(in the rows, 128 means zero)
Known rows, with every way that one mark hangs from another:
z_177(z_541 z_800(z_440)): [166 165 164 100 129 162 116 154 130 107 160  83 116 131 120 147 152 117
 123 133  94 161 143 125  98 143 134 134 121 105 102 126 138 148 121 143
 109 115 146 118 102 152 121 162  90 150 104 107 124 132 161 110 125 138
 133  88 132 132 123  74]
z_440(z_55 z_800): [112 152 129 143 162 123 133 101 105 120 136 128 123 142 125 112  91 144
 110 105 121  98  96 145 133 141 152 101 132 144 120 119 114 161 120 148
 158 132 120 124 123 147 154 116 121 120 149 121 104 121 121 159 147 149
 110 126 139 125 118 126]
z_177(z_272 z_541 z_800(z_440)): [176 155 150 107 108 159 108 147 127 116 139  85  99 141 111 165 151 147
 122 153  88 164 145 106 106 156 131 132 127 114 116 133 138 135 117 129
  91 109 135 106  85 140 123 159 105 134  95 106 115 129 173  99 148 117
 148  95 151 121 119  87]
z_800(z_440(z_55)): [160 119 130 124 151 122 128 120 113 101 139 102 131 128 130 133 106 128
 129 102 125 125 109 159 106 151 144 126 110 123 126 174 146 155 120 122
 167 132 139 124 150 136 129 130 100 136 131 123 122 121 117 124 139 126
 121 124 140 123  95 107]
z_541(z_177(z_272 z_800(z_440))): [137 133 134 126  88 141 130 154 121 112 128 100 131 138 122 190 120 147
 120 133  74 158 137 103 101 136 118 158 129 142 128 133 119 134 106 121
  90 115 130 108 112 147 123 127 121 134 114 128 124 134 141 126 130 107
 150 108 155 115 125 120]
z_55(z_52 z_177 z_373 z_543(z_848)): [ 90 130 162 163 143 157 126 167 128 172  97 152 138  95  89 173 172 128
 157 126 139 101 146  87 132  96  84 195 157  94 174 108 207  74 166  97
 116 153 131 127 131 136 116 132 173 108 122 147 145 133 123 138  68 142
 113 142  98 142 167 166]
z_440(z_55): [132 115 125 140 161 137 127 111 112 111 124 119 127 131 134 133 106 131
 123  97 136 118 112 147 124 126 133 113 118 120 120 141 138 145 110 141
 151 127 133 111 143 140 132 111 113 133 143 132 122 137 114 141 154 141
  97 121 124 137 120 123]
z_541(z_177(z_272 z_800)): [111 125 125 140  97 162 126 140 119 124 120 119 114 131 125 176 120 139
 119 133  88 143 139  98 120 113 116 156 134 142 117 119 120 107 107 139
  80 115 119  88 109 143 141 112 138 129 125 138 122 141 134 124 145 118
 138 110 151 128 158 123]
z_800(z_440(z_55(z_52 z_177 z_543))): [123  96 157 143 161 121 131 148 104 146 132 114 138  86  84 159 140 141
 138  97 112 142 110  93 138 135 107 149 140  97 157 157 203 136 152 120
 165 153 176 153 152 119 128 172 125 149 117 118 135 138  96 157  71 154
 129 154  67 128 106 144]
z_177(z_272 z_541 z_800(z_440(z_55(z_373)))): [192 166 132 105 104 135 108 130 119 137 125  84  81 122  94 156 174 119
 119 140  61 144 145 114 105 166 139 136 153 152 116 135 163 129 142 119
  99 150 140 118  94 123 146 157  89 127 126 103 116 127 159  94 167 131
 167 124 151 112 119  83]
z_848(z_440(z_55(z_373 z_543) z_272 z_800)): [109 145 111 136 132  87 139 112 129 149 122 136 104 109 110  84 113 120
 109 126 118 114 120 114 139 137 162 115 162 146 150  75 122 133 138 152
 129 110 117 155 137  80 104 109 146 137 183  99 107 138 133 136 150 139
 148 172 131 142  91 144]
z_52(z_848): [139 129 125 147 149 160 134 132 116 118 125 108 142 132 143 147 102 167
 149 136 136 109 146 143 107 115 115 146 109 111 136 109 130 146 126  97
 126 123 133 118 126 160 109 128 138 116 135 160 117 131 128 131 125 137
  81  89 109 159 117 145]
z_55(z_177(z_272 z_541 z_800) z_543): [135 152 144 138 114 162 106 143 121 156 130 104 104 105  84 139 183 130
 114 153 113 126 158  54 129 123 108 140 151 110 145  92 177 103 124 141
  71 107 146 125  67 121 127 151 143 123 101 129 102 157 151 126 119 169
 140 118  85 135 140 120]
z_177(z_800): [118 141 134 139 123 167 117 138 133 122 133 107 107 135 131 155 125 129
 117 122 106 133 137 118 112  92 135 142 122 117 120 120 121 146  98 155
 115 125 136 120 113 147 140 126 121 127 135 141 115 151 143 146 143 129
 110 101 114 134 118 116]
z_55(z_52 z_373 z_543(z_272 z_800(z_440))): [127 156 154 153 122 116 115 178 137 143 103 148 166 119 140 121 159  87
 184 162 139 149 131 118 139 123 103 153 145 121 148  99 162 114 159 119
 105 132 129 144 163 122 138 171 121 141 134 159 150 113 106 128  70  75
 139 137 113 158 166 132]
z_848(z_440(z_55 z_272)): [139  90  97 119 139 118 143  99 145 108 122 128 108 126 141  93  97 136
  98 102 151 127 126 135 121 124 146 104 123 111 121 122 110 144 116 158
 150 103 135 127 163  94 113 106 116 150 154  99 122 139 112 117 186 133
 114 138 125 125  91 143]
z_543(z_272 z_533 z_800 z_848(z_440)): [137 134 131 146 106 100 123 134 168 106 125 184 189 190 178  43 153  95
 130 135 225 114 137 186 119 115 111 113 124 121 113 120  77  75 124 103
 129 123 113 128 175 128 126 125 180 121 129 142 166 115 144 123 136  81
 151  90 121 119 184 151]
z_440(z_55(z_52(z_848) z_373) z_272 z_800): [113 134  93 121 150 125 155 124 125 164  97 135 100  89 102 123 122 159
 129 149  78  85 129 113 149 124 136 130 180 169 118  98 104 148 192 120
 153 175 134 133 147  99 137 132 117 131 172 126 114 130 110 126 143 172
  98 164 123 144 108 167]
z_801(z_55(z_177(z_800(z_440)) z_373 z_543)): [128 163 146 156 147 124 103 171 127 144 132  93 152  85  64 168 177 138
 137 140  98 126 145  68 115 101 122 199 114 132 173  94 232 135 130  81
 119 132 151 193 127  96 156 151 149 132 145 120 130 158 125 136  93 109
 138 144 104 146 128 117]
z_800(z_440(z_55 z_272)): [149 109 121 104 139  97 141 117 134  91 130 101 128 113 129 114  97 140
 130 113 117 133 117 132 118 148 152 106 116 123 117 147 126 161 133 135
 162 133 139 125 140 125 110 113  72 151 131 108 127 123 115 117 161 138
 127 147 141 138  68 123]
z_848(z_440(z_55)): [148  99 103 132 148 125 142 112 126 119 143 115 114 140 145 108 109 133
 105  88 154 127 104 155 118 126 133 127 116 111 132 138 133 129 106 137
 144 118 141 130 170 126 118 126 142 142 155 124 120 141 126 138 156 124
 109 127 116 122 112 124]
z_543(z_533 z_800(z_440(z_55(z_373) z_272))): [158 133 121 110 125  63 127 129 159 105 130 126 133 129 115  94 122  76
 143 137 115 152 130 148 137 143 153 103 130 172 113 132 121 120 145 106
 150 150 123 120 167 122 134 128  78 141 154 125 160 112 122 122 130 116
 150 154 118 143 132 131]
z_55(z_543): [115 157 159 161 146 159 117 143 111 119 124 126 149 123 121 135 108 135
 141 119 150 133 130 110 123 118 116 137 116  93 149 110 164 128  96 145
 121  94 121 122 114 145 101 120 140 127 132 142 114 146 127 145 114 135
 102 118 111 166 132 125]
z_52(z_272 z_848(z_440(z_55))): [150  93  95 141 135 125 156  99 122 138 116 117 120 137 159  96 130 158
  98 126 155  94 133 150 127 121 135 133 119 128 134 165 105 124 159  83
 146 117 132 137 144  94 118 142 126 136 171 121 124 153 127 127 162 146
  83 128  75 119 106 147]
z_543(z_272 z_541 z_800(z_440)): [162 111 142 111 140  85 112 118 146  99 137 157 175 151 199 109 137  79
 173 151 190 154 115 168 130 141 124  98  91 139 120 142 101 147 109 141
 136 161 126 145 156 136 130 142 117 141 122 159 152 101  83 126 101  77
 120 102 155 128 154 121]
z_440(z_55(z_177(z_272 z_541 z_800) z_373)): [159 145 110 125 118 146 107 117 119 171 116  97  71 106  84 161 189 116
 107 141  71  97 159  77 121 128 120 120 165 162 134 100 182 101 157 111
  89 176 141 121  95 103 169 148 124  99 128 122 109 145 145 111 153 158
 136 138 112 119 145 116]
z_440(z_55 z_272): [117 110 107 119 140 125 140 112 134  97 111 117 118 116 131 110  88 133
 125 114 134 108 120 127 129 119 148  92 121 126 111 129 118 153 112 158
 155 135 134 100 139 108 125  97  86 139 144 114 123 136  96 124 178 151
 103 148 122 140  94 140]
z_533(z_440(z_55 z_272)): [123  91  72 107 120 113 151 105 108 118 121 130 127 116 147 114  68 122
 109 120 123 107 112 141 152 137 154  90 122 118 111 155  99 148 125 172
 162 106 114 126 131 130 143  80  72 119 133 116 139 105 107 124 173 126
 122 164 153 122  79 134]
z_177(z_541 z_800): [135 153 147 121 129 177 113 140 129 122 141 109 110 131 132 142 138 113
 118 142 107 145 150 123 112 125 130 124 122 107 101 100 138 133 117 168
  91 113 127  94  90 142 131 145 118 143 114 123 122 149 145 119 139 142
 117  88 118 151 137  90]
z_52(z_848(z_440)): [152 116 102 136 135 155 148 128 134 132 136 114 120 146 149 117 117 180
 126 122 159 108 141 144 100 122 113 163 107  93 141 107 117 132 119 101
 126 103 135 139 149 148  98 143 170 126 149 150 117 138 148 125 128 105
  96  88 108 145 111 140]
z_801(z_55(z_52(z_272 z_848) z_177 z_373)): [105 108 110 194 161 147 139 141 130 173  68 125 112  89 104 166 180 184
 149 153 122  93 152  64 136  68 101 202 121 140 151  89 208 101 209  25
 138 137 120 143 154  92 171 144 169 117 166 146 140 152  89 109  96 121
  52 146  83 147 188 165]
z_533(z_543(z_272 z_541 z_800 z_848(z_440))): [122 122 107 112 101 101 132  96 155 121 148 185 171 185 195  55 132  82
 137 134 252 134 108 206 132 122 104  89 107 113 140 145  64 105 104 132
 125 135 101 162 148 135 110 122 170 121 121 158 150 101 125 106 128  68
 153 101 140 108 173 142]
z_541(z_177(z_272 z_800(z_440(z_55)))): [147 125 121 110  99 122 142 133 107 110 136  99 131 125 117 172 128 132
 111 135  68 145 133 115 121 155 125 137 134 165 121 175 120 141 113 115
 111 139 147 117 122 120 138 130  99 147 125 111 136 133 131 137 157 137
 168 136 142 109 103 111]
z_177(z_272 z_541 z_800(z_440(z_55))): [200 146 142  92 117 140 113 124 116 122 140  93  98 125 107 135 155 135
 109 149  83 159 132 116 115 170 141 116 150 132 109 160 130 138 125 151
 106 129 146 118  96 115 139 166  75 148 113  97 124 130 157 106 186 146
 160 108 132 100 101  87]
z_440(z_55(z_177(z_272)) z_800): [125 121 111 153 146 101 129  84 108 150 119 136 104 136 101 128 130 168
 107 118 113  72  93  95 133 147 140 102 149 165 142 122 128 129 138 114
 147 139 128 130 114 141 179 123 151  98 135 121  86 120 142 152 142 154
 111 132 126 101 126 157]
z_543(z_533 z_541 z_800(z_440)): [163 114 158 116 145  83 106 129 152 107 148 154 165 159 171 111 142  88
 160 126 170 184 110 162 122 137 133 110  90 141 123 156 114 122 104 122
 149 146 125 119 157 152 109 144 130 149 117 146 169 106 125 151  73  83
 133 100 140 127 185 113]
z_440(z_55(z_52 z_177 z_373) z_272 z_800): [ 81 114 107 136 152 108 138 121 135 171  90 143  85  94  93 132 134 147
 129 113  75  79 113  82 161 103 137 120 179 161 125  88 144 138 192 122
 156 181 137 135 158 103 175 122 130 124 157 109 104 141  91 136 109 167
 112 177 115 128 126 169]
z_177(z_272 z_800): [128 146 127 152 111 159 109 120 120 133 117 107  99 139 110 154 135 143
 113 136 107 126 124  90 118 107 135 134 128 120 127 126 125 117  92 154
 103 112 121  96  95 131 154 127 116 116 113 145 100 142 153 129 165 107
 118 115 123 118 125 124]

Rows:
[155 139 123 113  93 123 133 140 112 130 117  91 115 124 108 186 146 121
 120 133  48 141 139 117 118 139 127 164 150 187 125 147 140 121 132  98
  95 155 141 130 138 123 150 129 102 133 138 112 133 139 135 123 145 128
 170 151 162 116 124 104] -> z_541(z_177(z_272 z_800(z_440(z_55(z_373)))))
[ 76 127  54 105 104 110 162  87 103 134 143 142 113 132 123  89  41 144
  95 106 108 104  81 168 178 153 168  63 146 132 115 155  57 163 134 157
 173  88  96 151 117 157 149  86  99 107 125 118 105 103 145 132 167 129
 141 181 153 110  65 124] -> z_533(z_440(z_55 z_272 z_800) z_543)
[117 127 116 140 143 149 157 134 123 156 132 144 120 140 144 119 119 193
 112 119 126 109 109 130 125 116 113 163 145 102 140  91 106 138 155 108
 142 117 132 141 150 150 121 163 180 143 150 140 109 136 153 135  84 117
 100 105 115 133 132 145] -> z_55(z_52(z_848(z_440(z_800))))
[ 98 112  84  80  91 106 150 100 139 124 147 190 163 147 186  95  94  96
 135 151 205 155 109 181 165 144 128  85  93 115 133 175  40 121 107 163
 145 116  69 143  94 164 105  76 111 115 104 140 158  65 130 113 136  72
 153 132 164 110 142 158] -> z_533(z_440(z_272) z_543(z_541 z_800 z_848))
[100  72 112 122 101 109 116 121 144 119 126 168 132 125 164 109  92  99
 145 121 154 149 118 149 160 107 149  84 104 135 100 145  81 130 100 158
 151 102 114 129 150 106 113  77 129 118 105 133 157 117 107 130 113 116
 122 152 165 126 160 125] -> z_543(z_533(z_440(z_272)) z_541)
[116  87 149 101 102 100 123 154 158 102 143 131 132 125 143 136 129  90
 142 137 105 194 152 135 132 109 135 120 114 179  92 150  86 127  99 126
 119 151 143 132 167  88  86 118 110 164 111 112 172 154  93 130 107 163
 161 145 156 133 148 116] -> z_543(z_533 z_541(z_177(z_800(z_440(z_272)))))
[153 146 152  90 122 146 124 147 144 100 147  88  99 119 127 131 134 122
 131 152  83 167 158 114 115 138 147 117 129 105  94 109 123 154 139 151
 108 107 146 109  96 126 103 146  70 155 111  94 126 142 140  93 154 143
 137 116 141 140  99  95] -> z_177(z_541 z_800(z_440(z_272)))
[102 108 115 124 130  88 122  89 109 145 143 174 131 142 154 100  94 115
 110  95 137 128  82 178 172 152 165  83 135 172 105 177  81 141 107 160
 170 130 118 152 154 125 145 105 151 110 122 125 147 110 134 176 115 139
 143 156 160  90 161 116] -> z_543(z_533(z_440(z_55 z_800)) z_541)
[ 75 145  74  98 105 105 166  94 105 123 136 156 143 139 122  88  53 154
  84 117 132  94  99 181 168 156 160  78 146 123 125 171  46 146 133 142
 169 105  83 142  92 168 135  68 107  90 117 109 120  75 152 123 184 132
 165 168 167  98  71 139] -> z_533(z_440(z_55 z_272 z_800) z_543(z_848))
[137 121 106  99 143 134 130 122 131 126 127 107  95  93 102 115 150 130
  99 140 104 115 160  96 132 121 126  96 151 140  99  92 128 139 155 165
 117 145 162 124 109  84 148 131  94 143 127  98 124 154 108 123 168 202
 126 136  90 126  90 139] -> z_440(z_55(z_177(z_541 z_800)) z_272)
[122 182 163 148 128 164 109 160 121 165 125  93 101  97  75 156 184 106
 136 146  98 128 180  76 122 110 105 160 156 123 154  56 208 105 142 142
  76 126 144 138  91 102 131 156 154 117 127 128 110 167 140 134  95 168
 136 129  93 152 148 117] -> z_55(z_177(z_541 z_800) z_373 z_543)
[125 143 145 116 113 147 144 165 121 108 150 103 139 135 136 180 107 136
 131 112  82 163 145 128 105 125 116 175 112 144 119 141 136 142 119 123
 106 130 140 118 132 156 124 128 108 153 128 127 140 143 128 134 107 127
 134 111 158 138 117  97] -> z_541(z_177(z_800(z_440)))
[177  86 134 117 142 132 120 129 119 143 114 110  94 102  94 152 165 162
 129 114  99 135 111  95 126 157 104 131 144 109 132 148 174 111 170 114
 139 141 162 110 132 125 144 183 113 136  94 105 122 115 123 106  96 138
 134 134 115 105 142 114] -> z_800(z_440(z_55(z_52 z_177(z_272 z_541))))
[ 99 130 163 156 149 141 122 146 122 131 127 142 168 122 109 146 147 135
 138 127 170 102 142 106 114 120  97 156 119  97 166 122 165  99 119 108
 127 125 133 124  98 149 102 116 166 105 114 137 131 125 118 150  99 155
 117 114  97 135 131 161] -> z_55(z_177 z_543(z_848))
[121 130 161 143 136 135 129 146 131 125 137 150 155 145 130 107 130 150
 117 121 194 133 129 141 107 128 118 167 124  73 154 133 143  95  99 132
 110  87 116 131 120 142  63 114 171 125 128 115 135 121 144 129 122 114
 137 102 121 134 127 142] -> z_55(z_543(z_848(z_440)))
[103 129 146 160 111 132 104 140 153  98  95 165 176 162 148  96 133 110
 143 125 183  95 146 178 119 109 118 112 126 134  96 121 103  97 114  99
 129 127 121 104 165 132 123 111 168  86 108 146 149 127 119 117 148 135
 130 119 135 133 172 131] -> z_543(z_272 z_533 z_848)
[150 152 132 132 106 176 103 127 124 129 129 101  79 140 132 150 161 133
 120 153 106 133 145  90 115 130 131 123 136 112 110 106 137 113 110 162
  81 102 124  87  80 137 135 140 131 128 106 130 107 139 157  97 163 125
 127  94 131 123 146 109] -> z_177(z_272 z_541 z_800)
[ 90 107 134 149 138 163 126 152 138 163 115 120  97 109 104 173 153 144
 129 109  93 116 132  77 135  74 102 166 141 107 129 111 168 122 139 138
 134 171 164 125 130 117 170 163 132 139 114 150 123 167 106 143  85 156
  97 120  67 122 134 144] -> z_55(z_52 z_177(z_800))
[130 163 158 161 148 166 112 152 120 154 122 111 118 108  89 149 167 114
 149 130 121 124 160  94 119 124 104 154 139 109 156  51 221 102 159 119
  98 118 131 126 106 127 120 151 171 106 127 130 104 145 145 121  79 155
 111 127 105 168 171 121] -> z_55(z_177(z_541) z_373 z_543)
[126  79 111 159 140 138 124 114 113 157  86 133  95 108 108 154 147 156
 120 104 114 107 105  77 146 122 110 130 150 124 140 149 167 113 145 122
 150 165 154 109 141 116 166 146 138 125 115 139 114 126 106 129 117 131
 103 153  89 110 141 159] -> z_440(z_55(z_52 z_177(z_272)))
[115 135 153 167 128 127  91 120 124 127 114 151 165 113 166 104 136  83
 178 149 196 123 127 145 141 113 120 103 116 127 132 119 125 135  90 162
 113 133 133 146 142  90 108 124 162 130 115 155 130 127  74 137 112 135
 113 139 137 144 157 129] -> z_55(z_543(z_272 z_541))
[ 95 122 107 112 119 130 150 113 120 113 144 156 156 146 176 127  89  91
 151 126 173 182 107 175 146 121  97 114  95 133 132 139  98 129  98 142
 115 113  98 127 133 175 111 105 148 148 130 169 149 113 116 135  89  94
 133 105 144 145 192 123] -> z_533(z_543(z_541(z_177) z_800))
[ 81 102 129 170  89 116 114 151 129 139 116 174 201 139 125 108 140 104
 145 132 190  81 144 148 153 120 102 117 145 123 135 135 127  83 130 106
 133 100 132 157 144 118 137 106 177  64  81 152 166 120 129 155  97 133
 159 155 109 117 154 153] -> z_55(z_177 z_543(z_272 z_533(z_440) z_848))
[156 145 168 114 138  84 109 142 157 130 131 150 139 107 133 125 146  73
 183 165 149 172 137 112 133 152 136 123 110 142 156 108 141 134 124 146
 113 147 108 145 134 112  81 125 104 160 145 134 151 109 105 123  87  98
 141 140 146 161 142 144] -> z_55(z_373 z_543(z_541 z_800(z_440(z_272))))
[123 136 132 126 123 113 129 151 155 136 130  84  95 104  89 175 140 140
 141 134  79 120 154  84 111 107 132 160 126 154 131  90 172 134 159 104
 123 171 148 149 128 108 145 130 108 125 141 119 104 161 126 111 116 140
 128 149 129 128  94 132] -> z_55(z_177(z_800(z_440(z_272))) z_373)
[ 80 128 110 135 100 110 134 132 132 123 132 159 124 144 133  93  78 143
 112 116 107 118 105 144 157 131 166  80 135 134 104 102  66 130 131 141
 156  73  99 122 130 142 137  83 141 101 123 123 124 110 141 142 121 117
 133 160 165 122 126 124] -> z_543(z_533(z_440(z_272 z_800)))
[174 133 138 112 156 100 143 120 124  92 149 123 153 147 142 112 108 107
 137 118 142 142 103 156 113 167 134 116  97 124 129 159 134 151 126 136
 158 144 128 124 130 166 142 149  77 153 142 133 146  99 139 146 131  97
 125 103 128 129  99 126] -> z_543(z_800(z_440(z_55)))
[ 95 134 105 131  91 163 147 125 112 122 144 136 166 162 148 138  83 142
 116 108 156 117 104 185 136 133 122 128 106  80 142 181 112 115 113 122
 150  86  86 133 101 211 126  93 140  76  93 148 124  90 165 116 142  85
 142 124 159 118 121 114] -> z_533(z_440 z_543(z_848))
[102 126 123 147 157 131 157 110 105 159  98 142 118 107 141 113 137 167
 113 143 115  87 115 123 158 117 131 122 164 144 117 155  88 143 184 103
 154 152 128 121 121 107 156 149 114 130 169 127 120 138 114 148 127 175
  77 143  86 117 119 164] -> z_440(z_55(z_52(z_272 z_848)) z_800)
[111 146 125 144 124 114 132 121 141 120 124 168 158 178 167  77 122 147
 108 134 182  66 117 166 113 129 131 125 143 122 124  93  68 112 125 112
 129 112 105 138 144 139 126 111 193 105 134 119 117 118 140 125 145 107
 138  99 169 101 143 137] -> z_543(z_272 z_848(z_440(z_800)))
[ 92 101 123  94 133  99 149 116 151 117 135 189 141 149 174  99 109 140
 115 135 167 122 120 145 123 138 131 123 126 158 124 114  45 124 116 136
 113 131  89 129 146 116  83  80 178 148 148  81 148 115 110 121 115 137
 157 113 194 107 167 157] -> z_543(z_541(z_177) z_848(z_440(z_272 z_800)))
[112 118  93 106  93 124 138 102 112 137 156 156 158 153 173 116  95  88
 141 120 175 165  82 189 162 144 122 103  83 108 144 165  87 145  92 168
 148 107  80 150 114 180 141 120 129 119 108 174 144  90 141 139  96  65
 133 130 154 122 158 115] -> z_533(z_440 z_543(z_541 z_800))
[143 146 138 101 131 127 124 156 157 140 133  78  86  98  89 156 165 127
 141 151  71 129 175  87 107 119 132 148 142 138 125  71 169 131 168 103
  97 146 149 137 108 110 130 140 104 128 127 102 114 153 131  91 111 154
 140 136 139 140 112 111] -> z_55(z_177(z_541 z_800(z_440(z_272))) z_373)
[137 137 156 129 140 122 136 132 140 119 149 165 173 156 153  83 144 116
 119 146 205 137 125 142 110 147 110 160 120  70 167 114 117  97 111 148
 108 101 102 120 112 147  78 131 168 144 140 131 149 100 162 144 101  88
 148  87 113 137 143 159] -> z_55(z_543(z_800 z_848(z_440)))
[153 142 134 110 139 127 129 126 118 114 149  89 138 126 117 145 126 121
 114 113  93 143 122 138 115 132 148 137 131 139 112 173 134 166 111 141
 151 161 156 139 125 128 142 154  77 143 131 118 127 136 141 143 152 145
 138 120 113 113  73 100] -> z_177(z_800(z_440(z_55)))
